Each row comes from the steps of one walk. Every step used is in the known rows, and no mark comes twice. Write the walk behind each row, first mark first.
Known rows:
letu-seve: [ 2.17 -0.06  2.02  0.24 -0.22  0.60  2.48  0.83  3.33  1.06  0.75  1.22
  0.49  0.37 -1.49 -1.48  0.38  3.71 -1.33  1.56 -1.60  1.20 -1.81 -0.19
  0.17  0.11 -0.45  1.13 -0.03 -1.32 -1.41  0.27]
bamub-rola-pokaben: [-1.38  2.64  2.42  1.39 -0.84 -0.36 -5.05  0.14 -5.85 -1.75 -4.01 -2.19
 -0.58 -1.24 -2.87  0.46 -2.43 -1.94  0.01 -2.44 -3.58  0.02 -1.82  0.56
  0.03  0.85  2.44  1.16  0.98  0.83 -0.75  1.92]
letu-risa-rola-pokaben: [-0.09  2.21 -0.38 -0.23 -1.41 -1.40 -0.88 -0.49 -3.80 -0.63 -0.90 -0.06
 -0.73 -1.36  0.04  0.00  2.93 -0.02  0.58 -0.60 -1.77 -1.09 -0.31  0.04
 -0.46  0.46  2.04  0.65 -0.63 -1.66 -0.93  1.43]
bamub-rola-pokaben-seve: [-0.81  2.55  1.16  2.74 -2.78  0.39 -7.76  0.03  4.80 -3.42 -2.28 -3.48
 -0.24 -1.26  1.47  0.95 -3.44 -2.12  2.03 -1.95 -2.03  0.05 -1.94  1.59
  0.09 -0.45 -4.82 -0.12  0.76  1.46 -2.61  0.45]
tapi-rola-luvu: [-0.03  1.59  2.00 -1.61  3.65 -0.18  6.87  0.36  0.54 -0.18 -1.84  1.80
 -0.97  0.87 -0.32  1.08 -2.80 -0.48 -2.14 -1.21  3.22  0.52 -1.35 -0.54
  0.19  0.68 -0.85 -0.14 -0.90 -0.11  1.87  1.09]
dogur-sima-rola-risa-letu-seve: [ 2.69 -0.10  0.84  0.47  0.85  1.60 -0.62  0.43  3.30 -0.39  0.02  1.08
 -0.16 -0.51 -0.49 -2.55  1.67  2.83 -0.53  2.55 -3.01  0.68  0.00 -0.97
 -0.06 -1.44  2.97  0.13 -0.35 -1.78  1.94 -0.84]
luvu-rola-pokaben-seve: [ 0.57  1.79  2.67  2.81 -2.61 -0.79 -3.13 -0.18  5.75 -3.27 -1.31 -2.92
 -0.10 -0.46  3.12  1.28 -1.51 -0.17  3.15 -1.85 -0.91 -0.02 -0.94  2.23
  0.69 -0.54 -6.08 -0.90  0.31 -0.50 -2.77  0.66]
dogur-sima-rola: [ 0.91 -2.33  5.37 -1.76  1.51 -0.05  0.68 -0.94 -4.73  0.86 -1.89 -1.59
  1.43 -0.38 -1.35 -1.31 -2.70  2.05  1.45  1.15 -2.89  1.13 -0.16 -2.36
  0.52 -0.19  7.58  1.34 -0.91  0.86  3.75  0.89]
dogur-sima-rola-luvu: [ 1.12  0.60  2.36 -2.66  4.39  0.69  4.08 -0.58 -3.38  1.78 -2.36 -0.46
  1.09 -0.55  0.46 -0.22 -2.29  0.39 -1.46  0.62 -0.27  1.14 -0.60 -1.47
  0.49  0.00  7.44  0.87 -0.54  0.64  4.33  0.31]
luvu-rola-tapi: [ 0.88 -1.33  3.01 -1.05  0.32 -1.71 -0.38 -1.57 -0.64 -0.46  4.01 -2.43
  1.74  1.21 -0.04  1.45 -1.03  0.47 -0.19 -1.58  1.14 -0.40 -0.21  1.69
  0.43 -0.84 -1.27  0.17  0.01 -0.04  0.60  0.26]
tapi-rola-risa-letu-seve-pokaben: [-0.01  0.54 -3.72 -0.95  1.74  0.68  6.82  2.48  1.98  0.48 -2.78  0.87
 -1.44  0.78 -2.26 -1.63  1.99  0.10  0.67  1.54 -0.10  0.15  0.70 -1.24
 -1.40  0.49 -1.19 -0.13 -0.07 -1.84 -1.60  0.44]
sima-rola: [ 0.59 -2.91  6.84 -0.07  1.64 -1.15  0.52  1.33 -5.83 -0.26  1.07 -1.62
  1.35 -0.16 -0.69  0.02 -3.48  1.62  2.96  1.00 -2.57  1.64 -0.83 -1.48
  0.52  0.37  4.64  0.85 -0.96  0.66  1.45  0.00]
luvu-rola-pokaben-seve-letu: [-0.69 -3.17  0.31  0.51 -0.99 -0.15 -1.59  1.00  3.39 -2.31 -2.37 -0.62
 -0.35  0.48  1.89  1.94 -2.16 -0.52  0.86 -0.75  0.94 -0.47  1.74  0.68
  2.05  0.62 -4.22 -0.61  0.44  0.16 -1.40  0.24]
letu-risa-rola-pokaben-seve: [ 0.03  2.06 -0.75  1.63 -3.08 -0.38 -4.41 -0.68  6.01 -2.72 -0.22 -2.00
 -0.38 -1.31  3.77  0.59  0.22 -0.86  2.33 -0.68 -1.15 -0.74 -0.97  1.26
 -0.28 -0.75 -5.24 -0.50 -0.38 -0.32 -2.85  0.06]
sima-rola-tapi: [ 0.13 -1.50  2.10 -0.75  2.88 -1.14 -3.14 -0.50 -3.07  0.57  3.02 -3.27
  2.57  0.16  1.05  0.66 -3.25 -0.58  0.02  0.02 -1.54  0.03 -0.49  0.52
 -0.06 -0.87  2.97  0.93  0.09  0.91  0.58 -0.47]
pokaben-seve-letu-risa: [-0.06 -2.38 -3.21 -0.58 -1.69  1.19 -2.03  0.70  4.26  1.31  2.06  3.49
 -0.93  0.75  1.38 -0.76  0.96  1.71 -2.44  1.89  2.40 -0.34  2.54 -0.34
  0.26  0.24 -2.70 -0.86  0.37  0.28  0.21 -0.38]
rola-risa-letu-seve-pokaben: [ 0.63  0.29 -4.07 -0.55  1.29  0.93  5.44  2.42  1.16  1.14 -2.41  0.72
 -0.81  0.51 -2.55 -1.76  2.78  0.21  0.65  1.96 -0.67  0.04  0.49 -1.05
 -1.37  0.08  0.11  0.14  0.32 -1.26 -1.76 -0.04]
dogur-sima: [ 1.79 -0.96  1.59 -2.03 -1.34  1.30  1.15 -3.10  0.59  1.38 -3.80  0.96
  0.64  0.56 -3.53 -1.83 -0.15  1.64 -1.68 -0.39  0.29 -0.21 -0.77 -1.80
 -0.11 -1.06  4.45  1.46 -0.31  2.06  2.45  1.63]
tapi-rola-bamub: [-1.74  1.18  2.13  1.94  1.26 -1.74  7.28 -0.94 -0.33  1.15 -1.39 -0.02
 -0.05  1.25 -0.20  0.83 -1.19 -1.40  0.70 -0.82  1.20  0.52 -1.95  1.33
  0.24  0.84 -0.17  0.10  0.05  0.69 -2.06  0.92]
luvu-rola-risa: [ 0.72 -1.82  3.07  2.10 -1.67  1.51 -0.46 -0.12 -2.10 -0.75  2.68  0.10
  1.01  0.58 -0.97  0.80 -0.30  0.89  1.52 -1.95  2.54  0.14  1.26  1.80
 -0.25 -0.14 -2.33 -2.40 -0.01 -0.98  0.09  0.09]
seve-letu-risa-rola: [-0.05 -4.19 -0.34 -3.61 -2.52 -1.02  1.62 -0.72 -2.68 -0.59  3.57  1.99
 -0.68 -0.11 -1.20  0.02  3.10  1.60  0.26  1.53  1.55 -0.63  0.87 -2.02
 -0.20  0.70  0.66  0.49 -2.22 -0.57  1.44  0.04]
pokaben-rola-bamub: [-1.96  2.72  0.01  2.64 -0.21 -1.26  1.46 -1.13 -1.84  2.44 -0.61 -1.25
  1.35  0.22  1.31  1.36 -0.75 -2.24  0.91 -1.64  0.22  0.89 -1.79  1.42
  1.07  0.91 -0.39  0.38  1.71  1.99 -2.42 -1.30]

Which walk is each row?
[-1.06 -0.91 -3.80 -0.13 -0.84  0.73 -1.03  0.81  4.05  0.61  0.17  3.40
 -1.89  0.65  2.05 -0.44  0.52  1.04 -2.52  1.10  1.87 -0.72  3.01 -0.04
  0.35  0.78 -3.52 -1.16  0.40 -0.94 -0.30  0.51] : tapi-rola-pokaben-seve-letu-risa
[-0.27 -1.45 -2.30 -0.36 -1.67  0.37 -1.27  0.65  3.04  0.47  1.35  2.64
 -1.20  0.45  2.05 -0.28  1.60  1.91 -1.76  1.23  1.75 -0.40  3.28  0.31
  0.74  0.63 -2.68 -1.18  0.53 -1.19  0.31  0.32] : luvu-rola-pokaben-seve-letu-risa
[-0.62 -1.49 -2.83 -0.08 -0.42  0.72 -2.54  1.12  2.05  1.11  0.86  2.20
 -0.80  0.02  2.66 -0.66  0.49  1.29 -1.76  2.04  0.41 -0.32  3.22 -0.18
  0.48  0.63 -0.31 -0.85  0.51 -0.70  0.32 -0.12] : sima-rola-pokaben-seve-letu-risa
[-0.26 -2.20 -3.04 -3.21 -0.07 -0.97 -2.45 -1.94 -0.76  0.55  4.55 -0.65
  1.11  0.26  0.83  0.60  1.28 -0.74 -1.82  0.29  1.25 -1.49  0.58  0.06
 -0.53 -0.74  0.30  0.72 -0.70  0.14  0.77 -0.59] : seve-letu-risa-rola-tapi
[-1.75  1.83 -4.12 -0.93  1.46 -0.65 -3.03 -0.47 -0.48  1.75  0.57 -2.74
  1.64  0.58  0.79  1.17 -2.05 -3.11 -1.11 -2.31  0.81 -0.57 -0.09  0.56
 -0.19  0.15 -3.64  0.53  1.66  1.40 -1.69 -1.23] : seve-pokaben-rola-tapi
[-1.14  2.86  2.38  1.75  0.94 -1.45  1.75  0.64 -1.76 -1.58 -4.88  0.10
 -1.49  0.16 -0.58  0.63 -1.87 -0.92  0.15 -2.50 -1.03 -0.69 -0.82  0.54
  0.21  0.94 -1.25  0.14 -0.08 -1.28 -1.86  2.67] : tapi-rola-pokaben
[-2.78  3.10 -2.69  1.75  0.70 -1.15  4.10 -0.38 -2.51  3.50 -1.93 -1.70
  1.03  0.43  0.82  1.12  0.17 -3.21  1.32 -1.32  0.22  0.76 -1.07  0.92
  0.55  1.52 -0.46  0.34  1.90  1.65 -3.28 -1.02] : seve-pokaben-rola-bamub
[-0.44  1.26  2.07 -1.82  1.76  0.94  0.03 -0.08 -3.37 -0.28 -1.01 -0.54
 -0.07 -0.55 -2.51  0.90 -3.29 -1.47 -2.38 -1.14  0.79  1.15 -2.20 -0.49
 -0.07  0.54  3.00  0.98  0.18  2.23  2.88  0.41] : bamub-rola-luvu
[-1.14 -0.99 -3.55 -0.30 -1.79  1.29 -4.44  0.55  2.16  0.50  0.63  2.22
 -1.30 -0.06  0.92 -0.56  0.17  0.57 -2.62  1.12  0.80 -0.33  2.55 -0.02
  0.31  0.77 -1.67 -0.66  0.88  0.15  0.37  0.27] : bamub-rola-pokaben-seve-letu-risa
[ 0.56  1.77  4.62  1.42 -0.75 -2.02  1.26  0.03 -3.93 -1.66 -2.40 -1.17
 -0.36 -0.16 -0.65  1.06  0.22  0.87  1.65 -2.25 -1.42 -0.25 -0.20  1.41
  1.01  0.72  0.44  0.11  0.31 -1.79 -0.72  2.10] : luvu-rola-pokaben
[-0.67  0.74 -1.24 -0.66 -1.07 -1.22 -0.62 -0.11 -3.95 -0.59 -1.37  0.38
 -0.89 -1.18  0.26  0.39  2.59 -0.27  0.08 -0.40 -1.44 -1.36  0.60 -0.18
  0.03  0.83  2.12  0.55 -0.50 -1.63 -0.58  1.32] : seve-letu-risa-rola-pokaben
[ 0.83  0.04 -2.35 -0.95  0.85  0.44  6.41  2.29  0.86  0.75 -1.75  0.23
 -0.98  0.60 -2.27 -1.40  3.17  0.96  1.44  1.64 -0.30  0.23  0.88 -0.85
 -0.97  0.39 -0.35 -0.19  0.05 -2.05 -1.17  0.12] : luvu-rola-risa-letu-seve-pokaben
[-1.03 -0.60  0.53  2.29 -0.04  2.04  0.39  0.46  0.15 -0.64  0.37  1.24
 -0.20  0.80 -0.90  0.43 -2.61 -0.79  0.07 -2.22  3.13 -0.44  0.58  0.88
 -1.03  0.08 -4.37 -2.33 -0.37 -0.55 -1.06  0.65] : tapi-rola-risa
[-0.43 -1.98 -3.45 -2.58 -0.60 -0.73 -3.71 -2.01  2.25 -0.16  4.99 -1.39
  1.14  0.07  2.30  0.80  0.96 -1.05 -1.18  0.21  1.26 -1.53  0.62  0.64
 -0.56 -1.06 -1.98  0.19 -0.71  0.20 -0.05 -0.93] : pokaben-seve-letu-risa-rola-tapi
[ 1.84 -1.04  1.39  2.39 -0.51  0.66 -3.93  0.60  0.73 -3.21  0.91  1.80
 -0.87  0.14 -2.03 -0.40  1.48 -0.86  1.36 -0.11  1.00 -0.29 -0.23 -0.30
 -0.85 -2.42 -0.24 -1.04 -0.67  1.45  1.86 -1.41] : rola-risa-letu
[-0.81 -0.03  3.56  1.90  2.07 -1.63  4.50 -0.41 -4.77  2.51  0.37 -2.38
  1.93 -0.01  1.00  0.63 -1.08 -0.71  2.31  0.94 -2.04  1.34 -1.41  0.93
  0.63  0.47  5.90  0.79  0.43  1.32 -1.02 -0.40] : sima-rola-bamub
[-1.98  1.86 -1.82 -0.37 -0.36 -0.54  0.10  1.34 -2.41  1.20 -2.38 -0.98
  0.02  0.42 -0.96  0.82 -1.72 -1.67  1.48 -2.20  0.82  0.62 -0.14 -1.52
  0.42  1.74 -4.50  0.26  1.28  1.34 -1.91 -0.95] : seve-pokaben-rola
[ 0.20 -0.87 -1.95 -2.70 -0.43 -1.11 -2.71 -2.27 -0.79  0.53  5.31 -1.07
  1.25  0.06  0.63  0.38  1.57 -0.50 -1.38  0.03  0.89 -1.38 -0.26  0.42
 -1.07 -1.09  0.06  0.75 -0.94  0.13  0.46 -0.48] : letu-risa-rola-tapi
[ 0.81  0.87 -0.80 -3.46  1.18 -0.18  4.26 -0.82 -1.77  0.78  2.02  1.61
 -0.30 -0.55  0.13  0.39  2.00  0.35 -1.87  0.60  2.36 -0.03 -0.82 -0.98
 -0.54  0.16  2.34  0.37 -1.53 -0.31  2.78 -0.15] : letu-risa-rola-luvu
[ 0.21 -0.14 -2.38 -3.37  1.02  0.25  2.74 -0.58  1.12  0.16  1.89  1.30
 -0.45 -0.64  2.05  0.93  1.30 -0.26 -1.70  0.81  2.70 -0.14  0.03 -0.75
 -0.05  0.19  0.30 -0.06 -1.38 -0.21  2.20 -0.58] : pokaben-seve-letu-risa-rola-luvu
[ 0.23  0.59 -1.26  2.04 -0.31  0.72 -3.94  1.05  0.00 -2.59 -0.35  0.87
 -1.04 -0.04 -1.31 -0.02  1.06 -2.20  1.81 -0.94  0.81 -0.27  0.61 -0.77
 -0.59 -1.40 -2.32 -1.26  0.16  1.38  1.11 -2.21] : seve-pokaben-rola-risa-letu
[ 2.62  0.18  0.45  1.64  0.04  1.30 -0.96  1.05  4.48 -0.75  1.18  1.85
 -0.46 -0.10 -0.94 -1.79  2.07  2.49 -0.61  1.84 -1.54  0.55 -0.64 -0.13
 -0.34 -1.42 -0.33 -0.11 -0.16 -1.55  0.14 -1.17] : rola-risa-letu-seve
[-1.30 -0.55 -2.08 -0.03 -1.35 -1.21  3.51 -1.92  0.64  1.54  2.26 -0.55
  0.52 -0.14  2.22  0.74  2.97 -1.25  1.09  1.24  0.77 -0.23 -0.48  1.10
  0.09  0.39  1.19  0.19 -0.51  0.54 -1.62 -0.71] : pokaben-seve-letu-risa-rola-bamub
[ 3.14 -0.06  2.27  0.45  0.04 -0.18  1.17  1.08  4.42 -1.34  0.53  2.02
 -0.80  0.15 -1.80 -1.84  2.07  3.21 -0.34  2.31 -2.32  0.96 -1.63 -0.91
  0.21 -1.28  0.18  1.16 -0.58 -0.97  0.75 -0.72] : risa-letu-seve
[ 1.91  0.12  0.95  1.24 -0.47  1.47 -2.66  0.94  3.09 -1.68  1.06  1.00
 -0.79 -0.45 -1.94 -1.79  1.07  1.87 -0.58  1.55 -2.32  0.73 -0.90 -0.32
 -0.36 -1.07  0.20  0.08 -0.07 -1.03  0.84 -0.98] : bamub-rola-risa-letu-seve
[-0.45 -1.49 -3.59 -0.90 -0.52  1.30 -2.36 -0.04  2.25  1.65 -0.39  2.16
 -0.75 -0.16  2.31 -1.30  0.87  1.56 -2.40  2.03  0.32 -0.63  3.49 -0.66
  0.58  0.34  1.09 -0.59  0.61 -0.60  1.42  0.25] : dogur-sima-rola-pokaben-seve-letu-risa
[ 0.73 -1.05  2.14  1.95 -1.15  0.96 -6.58  0.48 -1.37 -4.23  0.70  0.47
 -1.16 -0.37 -3.32 -0.28 -0.12 -1.65  1.37 -0.59 -0.12 -0.02 -0.54 -0.53
 -0.89 -1.92  0.70 -0.73 -0.48  2.12  2.75 -1.33] : bamub-rola-risa-letu
[-0.63  0.03  2.36  0.82  1.96 -0.79  4.54 -2.04 -4.06  3.29 -1.66 -2.26
  1.95 -0.18  0.55 -0.41 -0.51 -0.48  1.31  1.09 -2.33  1.05 -0.98  0.28
  0.56  0.20  8.23  1.08  0.43  1.41  0.54  0.23] : dogur-sima-rola-bamub
[-1.63  1.68 -4.43  2.10 -0.33  2.83 -2.39  1.22 -0.26  2.23 -0.36 -0.21
  0.77 -0.25  0.37 -0.01 -0.82 -1.68  0.07 -1.93  1.36  0.09  1.46  0.56
 -0.66  0.93 -4.58 -1.90  1.72 -0.66 -2.61 -1.39] : letu-seve-pokaben-rola-risa
